Each row was made from one small tree. Brackets hold a mark, then the marks that hang from it, in the order of their numbers. Every link used is in the known rows. Write each row's tree.
(in the rows, 128 means zero)
Known rows
(z60 (z353 z766) (z605 z828)): [143 132 120  95 161 114 135 153 152 136 112 107 142 197 117 121 115 136
 100  60 137]
(z353 (z384 (z609 z306 z752)) z766): [134 146  93  67 134 101 118  72 171 123  88 103 134 178 137 136 123 145
 150  81 161]
(z169 z752): [140 147 114  91 129  96 126 126 144 128 127 105 146 167 153 127 139 149
 140  83 133]
(z766 (z60 z605)): [149 135 124 107 205 101 142 141 142 137 115  98 147 175 140 134 126 128
 116  65 131]
(z384 (z609 (z752 z306))): [142 149 102  85 123  95 134 101 176 134  90 102 135 134 144 138 133 150
 109  90 153]
(z353 (z384 z609) z766): [135 144 107  64 145 121 128 123 162 122 131 107 129 173 148 128 120 135
 131  84 149]
(z60 (z353 z766)): [146 138 107 109 158 128 137 122 144 130 111  99 140 177 121 124 121 139
 122  77 130]
(z609 (z353 z384)): [141 142 107  50 137  80 132 109 134 132  97  99 142 184 128 123 122 141
 107  78 136]
(z766 (z60 (z353 (z384 z609)) (z605 z828))): [143 136 116  25 188  78 134 166 166 140 128 102 132 208 116 137 122 129
  94  59 144]
(z60 (z353 (z384 z609)) (z605 z828)): [140 135 120  12 138  81 128 158 169 140 130 108 136 210 120 125 123 132
 104  60 147]
(z60 (z353 z384 z766) (z605 z828)): [140 130 115  46 168 101 131 147 143 131 109 109 139 209 119 120 109 131
  99  61 141]
(z609 z306 z752): [145 145 103 100 129  86 132  82 146 135  64 101 147 173 135 130 132 151
 153  77 146]
(z609 (z353 z384 (z766 z60)) (z752 z306)): [139 145  78  82 198  90 131  74 145 123  56  92 134 152 125 145 112 146
  67  87 143]
(z828 (z60 (z353 z384) z605)): [151 135 122  49 117  77 141 146 144 146 117  99 153 209 117 133 126 122
 120  67 129]
(z60 (z353 (z384 z609) z766) (z605 z828)): [136 132 116  36 154 106 126 150 173 131 133 109 132 209 121 126 115 129
 101  62 149]
(z828 (z60 z353)): [157 144 116  98  97  93 149 149 145 146 110  97 147 187 117 132 133 137
 128  81 127]
(z609 z306 (z353 z384 (z766 z60)) z752): [140 144  81  88 190  84 123  57 144 123  54  90 139 188 118 143 114 145
 114  76 144]
(z752 z306): [146 142 108  89 145 103 143 131 141 134  99 105 139 140 144 126 124 142
 115  89 148]
(z766 (z60 (z353 z384) (z605 z828))): [145 133 114  35 203  76 138 162 134 139 104 103 139 212 116 130 117 131
  92  59 136]
(z169 (z752 z306 (z609 z353))): [134 133 100  70 131  87 131 107 142 127 127  98 143 125 144 141 128 151
 100  95 142]

Write each row's tree
[145 133 118 133 216 126 139 130 147 130 118  99 144 170 141 135 119 126
 113  69 131]  (z353 (z766 (z60 z605)))
[141 139  99  47 133  72 124  90 137 131  86  97 144 195 122 127 122 142
 135  74 151]  (z609 z306 (z353 z384))
[129 134  94  22 138  75 126 102 132 123 128 100 140 136 144 140 123 147
  98  96 145]  (z169 (z752 z306 (z609 (z353 z384))))
[156 136 128  93 110  92 146 151 153 150 119  97 155 195 116 134 133 125
 123  66 124]  (z828 (z60 z353 z605))
[141 147  87 120 177 108 132  83 185 128  82  90 130 137 127 152 123 148
  71  89 148]  (z384 (z609 (z353 (z766 z60)) (z752 z306)))
[142 132 112  85 221 112 134 126 138 125 117 101 141 182 142 135 113 124
 111  69 136]  (z353 z384 (z766 (z60 z605)))
[140 135 113 107 182 111 132 149 183 133 124 100 133 188 124 139 120 135
  75  63 146]  (z384 (z609 (z353 (z766 (z60 (z605 z828))))))
[141 129 105  80 131  91 136 100 133 134 108  96 144 157 125 132 124 143
 139  80 146]  (z752 (z609 z306 z353))
[137 132 108  71 204 107 122 113 171 126 130  99 136 189 139 144 116 123
 140  65 158]  (z353 (z384 (z609 z306)) (z766 (z60 z605)))
[136 136 113  63 194 108 130 160 167 128 131 109 128 191 143 136 115 127
  99  67 154]  (z353 (z384 z609) (z766 (z60 (z605 z828))))
[135 132 104  76 122  81 123  91 141 127 126  97 147 158 136 139 133 151
 145  83 142]  (z169 (z752 (z609 z306 z353)))
[135 136 105  71 138  97 134 126 135 125 139 105 139 119 160 137 130 148
 124  99 145]  (z169 (z752 z306 z609))
[145 144 104  42 183  91 134 139 158 134 127  94 132 186 122 139 127 133
 116  76 136]  (z766 (z60 (z353 (z384 z609))))
[137 137  94  71 145  97 122  83 142 123  89  98 141 189 122 127 114 140
 131  76 151]  (z609 z306 (z353 z384 z766))
[147 143 102  61 105  95 143 168 138 135 101 109 133 207 117 129 115 137
 110  82 141]  (z605 (z828 (z60 (z353 z384 z766))))
[144 143  85 129 194 105 136  80 155 128  58  90 137 140 124 145 118 150
  69  87 140]  (z609 (z353 (z766 z60)) (z752 z306))
[139 141 104  53 148 117 128 122 166 127 132 101 131 185 125 128 120 135
 122  78 141]  (z60 (z353 (z384 z609) z766))
